What can hang from each mark
E: D L S
L: E K
F: M
V: M
D: E
U: F Q
C: L M
K: L M
S: E
M: K V

Known rows, with every way that one mark hangs from another
S[E[D L[K[M[V]]]]]: [ 2.49 -1.09  0.90  0.82 -2.94  0.99  0.36  5.49 -0.15  0.48  1.07 -1.98
  4.04  4.11 -1.50  1.40  0.82  3.34  2.51 -1.12 -2.25  0.60  0.91 -4.10]
K[L[E[S]] M[V]]: [ 1.26  3.90  2.08 -2.74 -2.88  1.38 -0.87  3.04 -2.45 -3.84 -0.47  0.63
  1.04  3.59 -0.03 -0.18 -1.89  1.73  1.37  0.41 -2.30 -0.29  0.16 -3.05]
K[L M[V]]: [ 0.95  2.55  0.67 -3.76 -4.56  2.46  1.77  3.56 -3.09 -3.39 -1.86 -0.31
  0.28  2.89  0.37 -0.70 -0.43  0.53  1.83  0.02 -2.71  0.13  1.19 -1.60]
C[M[K[L] V]]: [ 1.74 -0.44 -2.03 -1.48 -2.31  3.20 -0.47  3.52 -1.08 -1.25  0.06 -0.24
 -2.24  4.20  0.23 -1.20  0.94 -0.86  2.03  1.20 -2.33  0.37 -1.33 -2.99]
V[M[K[L]]]: [ 1.54  0.10  0.42 -2.27 -3.28  1.67  1.40  3.92 -1.48 -1.70  2.18 -0.26
 -0.38  1.02 -1.48  1.44 -0.89  0.22  1.86 -0.79 -0.27  1.10 -0.98 -2.40]
F[M]: [ 0.24  1.28  0.67 -2.37 -3.23  0.10  2.62  4.46 -2.23 -2.36  1.32  0.43
  1.05  1.76 -1.41  1.04 -0.94 -3.79  1.37 -0.62 -0.51 -0.96 -0.99 -1.00]
L[E]: [ 2.27  1.26  1.09  0.25 -1.56 -0.84  0.88  4.43 -1.80 -1.94  3.60  0.23
  1.75  0.50 -1.65  0.77 -0.02 -1.26  0.72  0.43  0.42 -0.66 -1.26 -1.68]
M[K]: [ 1.99 -1.77 -0.71  1.87 -1.10  0.64  2.00  3.28  0.02 -1.51  3.33  0.19
 -1.11  1.59 -2.69 -0.21  0.62 -2.40  1.92  0.52 -0.57  1.12 -1.32 -2.39]
V[M[K]]: [ 2.59 -0.71 -0.35 -1.60 -2.32  1.13  1.86  3.88 -0.54 -1.58  3.71  0.37
 -0.43  0.82 -2.57  0.89 -1.11 -0.94  2.40 -0.88  0.36  0.08 -1.99 -2.39]
D[E]: [ 1.97  0.55 -0.68  1.06 -0.98 -1.15  1.76  5.48 -2.68 -0.60  2.39 -0.18
  1.86  0.54 -0.81 -0.25  0.68 -1.95  0.84 -0.52 -0.55 -1.19  0.81 -1.27]
C[L[K] M]: [ 2.71  1.96  1.28 -3.98 -4.60  1.62  1.25  2.07 -1.67 -0.93  1.89 -1.98
  0.30  4.36 -0.45  1.95  1.85 -2.69  0.99 -0.95 -1.10  0.66 -0.83 -3.35]
L[E[D S] K]: [ 3.70  0.46  3.18  1.79  1.24 -2.22 -0.55  3.02  1.60 -2.71  6.82 -1.39
  1.97  4.24 -2.36  1.67 -1.71  1.72  2.00 -2.11  0.26  1.47 -2.03 -4.35]
K[L[E] M]: [ 0.97  3.78  2.88 -3.93 -4.55  0.31  0.97  3.06 -3.43 -2.79 -0.58 -0.64
  2.53  1.75 -0.11  1.14 -0.44  0.89  0.97  0.08 -1.11 -0.61  1.38 -2.02]
U[F[M[K V]] Q]: [-0.73 -3.49  0.06 -1.96 -0.14  2.09  0.99  5.39  0.76 -0.40  2.76  1.63
 -2.53 -1.69 -2.60 -0.07  1.08 -3.34  0.87 -0.08 -3.85 -2.40 -1.25 -2.23]
E[D L[K[M[V]]] S]: [ 2.53 -0.74  3.24 -0.22 -1.25  0.03  0.42  3.37  1.77 -3.78  4.19 -3.01
  1.78  7.39 -1.90  2.16 -1.64  3.14  2.94 -1.33 -2.89  2.07 -0.06 -4.64]
F[M[K[L[E]] V]]: [ 0.18 -0.19 -0.37 -0.46 -2.96  1.73 -1.03  3.33 -1.91 -1.85 -1.75  1.22
 -0.21  2.44 -0.33  0.11 -1.57  0.19  1.91  0.64 -2.98  0.89 -1.69 -3.08]
U[F[M]]: [-0.69  0.25  1.33 -2.65 -2.51  0.81  2.54  5.62 -1.39 -2.42  3.47  0.85
 -0.71  0.02 -2.73  1.40  0.31 -5.20  1.25 -0.05 -0.26 -1.71 -0.09 -1.06]
E[D L[K] S]: [ 2.00 -1.21  3.64  1.17 -0.60 -0.78  0.80  4.24  1.75 -3.02  6.12 -3.62
  1.74  6.53 -2.19  3.36 -0.75  1.90  1.93 -1.39 -1.78  2.97 -0.28 -4.11]
M[K[L] V]: [ 1.16 -1.66 -1.71  1.65 -2.06  3.00  0.02  3.74 -1.15 -1.92 -0.15  0.23
 -2.39  2.64 -0.48 -1.21  0.16  0.63  1.96  1.12 -3.16  2.68 -1.03 -2.71]
E[D L[K[M]] S]: [ 2.19 -0.31  4.24 -0.57 -1.41 -0.82  1.13  3.25  1.70 -3.51  4.99 -3.51
  2.48  6.96 -2.35  3.05 -1.27  2.38  2.57 -1.60 -1.99  1.91  0.39 -4.46]
C[L]: [ 0.73  1.93  1.21 -1.69 -4.74  1.37  2.35  3.77 -3.08 -1.56  2.32 -0.65
  0.89  2.06 -1.02  2.20  1.67 -2.98  0.33  0.36 -1.34  0.68 -0.64 -1.82]
E[L]: [ 1.03 -0.60  1.48 -0.35 -3.77  0.67  2.69  5.47 -1.73 -2.11  2.20 -1.96
  1.37  1.96 -1.50  2.22  1.00 -1.31  0.56  0.76 -1.49  1.23  0.72 -1.28]

Rows
[ 1.24  0.59  1.19  1.79 -0.65 -1.00  0.30  5.71 -1.75 -1.38  2.94 -0.87
  2.20  2.60 -1.31  1.55 -0.15 -0.83  0.26  0.14 -1.61 -0.23  1.41 -2.63]
D[E[L S]]
[ 2.71  0.61  2.27  0.69 -0.96 -1.41  0.53  3.84 -0.76 -1.83  2.17 -1.49
  2.54  3.31 -1.70  1.24 -0.98  0.24  1.14 -1.32 -1.79  0.18  2.03 -3.62]
D[E[L[K[M]] S]]
[ 1.27 -1.11 -0.40  2.61 -0.31  1.81 -2.34  3.54 -0.07 -2.19  1.76  0.29
 -0.97  4.20 -0.60 -0.32 -0.93  2.95  2.17  1.17 -3.13  2.35 -2.10 -4.38]
M[K[L[E[D S]]] V]
[ 3.29  2.09  2.31 -2.26 -4.59  0.84  0.16  1.37 -2.03 -1.99  0.53 -0.54
  1.87  2.84 -1.00  1.47 -0.28  0.90  1.38 -0.74 -2.34  0.96 -0.69 -3.95]
C[L[E K[M[V]]]]
[ 2.73 -2.00  2.25 -1.20 -3.25  0.37  1.70  3.61  0.26 -2.56  2.12 -3.78
  2.60  5.46 -1.07  1.96 -0.12  3.73  3.14 -1.21 -3.33  2.06  0.76 -3.61]
E[D L[K[M[V]]]]
[ 2.51 -0.19  1.86  2.14 -0.26 -1.50  0.34  4.66 -0.68 -1.51  3.09 -1.67
  2.05  2.96 -1.59  1.59 -0.60 -0.10  0.56 -1.17 -1.62  1.07  1.49 -3.27]
D[E[L[K] S]]
[ 1.69  0.07 -0.83 -0.72 -0.59  2.14 -2.51  3.43  0.06 -1.52  1.87 -0.34
 -1.20  5.78  0.13 -0.34  0.01  1.28  2.31  1.25 -2.28  0.23 -2.35 -4.48]
C[M[K[L[E[D S]]] V]]
[ 4.13  1.68  3.87 -0.55  0.11 -2.21 -0.26  1.72  1.52 -3.32  5.41 -1.30
  2.73  4.99 -2.47  1.30 -2.37  2.34  2.84 -2.29 -0.07  0.08 -1.21 -4.76]
L[E[D S] K[M]]
[ 2.56  0.67  3.89 -0.78 -2.08 -0.11  1.62  2.80  0.90 -3.79  3.22 -1.97
  0.95  4.80 -2.88  2.16 -1.48 -0.37  1.37 -1.29 -1.42  1.66  0.85 -3.71]
E[L[K[M]] S]
[ 1.35  0.88 -0.21 -2.82 -4.37  2.44  0.28  2.09 -1.62 -0.20  1.64 -0.78
 -0.61  4.28 -0.79  1.60  2.31 -2.97  1.26  1.28 -1.62 -0.08 -1.63 -3.76]
C[L M[K]]
[ 0.58  4.09  3.76 -3.23 -2.77 -0.32 -0.14  3.17 -1.95 -3.28  1.90 -1.04
  2.89  4.33 -0.27  1.79 -1.31  2.36  1.59 -0.23 -1.26 -0.45  0.70 -3.25]
K[L[E[D S]] M]
[ 2.20 -2.50  2.65  0.32 -2.69 -0.52  2.13  4.59  0.25 -1.89  4.04 -4.33
  2.58  4.53 -1.32  3.18  0.71  2.50  2.12 -1.27 -2.18  2.97  0.52 -3.03]
E[D L[K]]
[ 1.02  3.25  2.29 -2.60 -2.49  0.98 -1.20  3.45 -1.83 -3.68  0.57 -0.29
  1.86  4.98  0.33  0.43 -1.80  3.59  2.09  0.18 -2.64 -0.21 -0.06 -3.47]
K[L[E[D S]] M[V]]
[ 0.85  4.67  3.51 -3.26 -3.17  0.06  0.12  2.87 -2.45 -3.56  0.77 -0.09
  2.01  3.01 -0.70  1.22 -1.38  0.51  0.82 -0.06 -0.84 -0.62  0.88 -2.71]
K[L[E[S]] M]
[ 4.02  1.16  2.96  1.75  0.62 -1.73 -0.20  2.60  0.96 -2.95  5.36 -0.22
  0.79  2.60 -2.88  0.94 -1.84 -0.54  0.98 -1.76  0.78  1.31 -1.70 -3.76]
L[E[S] K]
[ 1.65  0.65  1.61 -1.43 -1.63  0.65 -0.76  3.78 -0.46 -1.87  4.19 -0.32
  0.69  2.75 -1.56  2.31 -1.97  2.35  2.18 -0.75 -0.30  0.87 -1.92 -3.82]
V[M[K[L[E[D S]]]]]
[ 1.76  1.51  2.22  1.05  0.57 -1.63 -0.55  4.58  0.11 -2.69  6.64 -0.26
  2.14  3.82 -1.86  1.71 -1.05  0.49  1.50 -0.03  0.26 -0.50 -2.21 -3.18]
L[E[D S]]
[ 2.90  1.86  2.20 -3.47 -3.79  0.34 -0.87  2.06 -1.34 -0.38  3.03 -2.57
  2.49  5.09  0.04  2.88  1.46  0.62  1.44 -0.69 -1.30  0.33 -1.53 -4.64]
C[L[E[D] K] M]
[ 0.76 -0.65  0.76  1.45 -2.83  0.58  0.81  7.22 -1.17  1.06  2.64 -1.80
  4.33  2.93 -1.43  2.52  1.91  1.39  1.31  0.10 -1.11  0.09  0.69 -2.83]
S[E[D L]]
[ 1.51 -0.59 -0.49  2.51 -0.70  2.21 -2.09  3.30 -0.57 -2.27  0.88  1.07
 -1.80  3.18 -0.86 -0.79 -1.00  1.52  1.56  1.42 -2.81  2.23 -1.89 -3.87]
M[K[L[E[S]]] V]
[ 4.52  1.29  2.70 -1.38 -2.17 -1.45  1.21  1.56 -0.35 -2.56  2.29 -0.68
  2.27  1.73 -2.26  0.43 -1.33  0.53  1.99 -1.96  0.02 -0.01 -0.23 -3.24]
L[E K[M]]
[ 1.61 -1.24 -1.08  2.02 -1.73  2.38 -1.39  3.51 -1.24 -1.63 -0.14  0.68
 -1.37  2.07 -0.47 -0.94 -0.25  1.78  1.64  1.51 -3.03  2.26 -1.44 -3.36]
M[K[L[E]] V]
[ 4.94  0.76  1.61 -0.91 -1.95 -0.34  0.37  1.74 -0.21 -2.70  1.32 -0.10
  1.41  2.17 -1.72 -0.69 -1.75  1.55  2.37 -1.60 -1.03  0.15 -0.77 -3.53]
L[E K[M[V]]]
[ 1.94 -1.38  1.39  1.89 -2.46  0.18  0.80  6.07 -0.14  1.06  2.79 -2.53
  4.25  3.37 -1.83  2.57  1.51  2.14  1.69 -1.24 -1.09  1.36  0.82 -3.62]
S[E[D L[K]]]
[ 1.81 -0.49 -1.39 -1.21 -1.79  2.32 -1.90  3.49 -0.76 -0.91  0.91 -0.77
 -0.76  4.91  0.53 -0.49  0.77  1.49  2.46  1.34 -2.39  0.24 -1.91 -3.83]
C[M[K[L[E[D]]] V]]
[ 1.30  0.28 -0.55 -2.17 -2.66  1.85  0.58  3.17 -1.13 -0.96  1.35 -0.96
 -1.19  3.60 -0.44  0.19  1.51 -2.07  1.50  0.75 -0.89  0.22 -0.60 -2.71]
C[M[K[L]]]
[ 2.80  1.56  1.50 -2.64 -4.93  1.70  1.89  1.63 -1.82 -2.27  0.53 -0.95
  0.66  3.38 -1.09  0.98  0.21 -0.67  1.66 -1.21 -2.54  1.40 -0.19 -3.27]
C[L[K[M[V]]]]
[ 3.08 -1.07  1.89 -1.26 -3.93  1.02  2.28  3.29 -0.61 -2.85  0.33 -2.28
  1.14  3.37 -1.61  1.01 -0.33  0.95  1.90 -0.82 -2.71  1.87  1.16 -2.78]
E[L[K[M[V]]]]
[-1.65 -2.81  0.69 -2.61 -0.96  2.58  0.56  5.46 -0.06 -0.50  1.64  1.16
 -2.40 -1.56 -1.67  0.36  1.22 -2.42  0.47 -0.01 -4.38 -1.51 -0.34 -2.21]
U[F[M[K[L] V]] Q]
[ 1.89  0.50  0.88 -1.90 -3.06  1.08  0.31  3.71 -1.64 -1.45  2.22  0.07
  0.39  0.67 -1.41  1.66 -1.34  1.19  1.64 -0.44 -0.23  0.82 -1.34 -2.89]
V[M[K[L[E]]]]
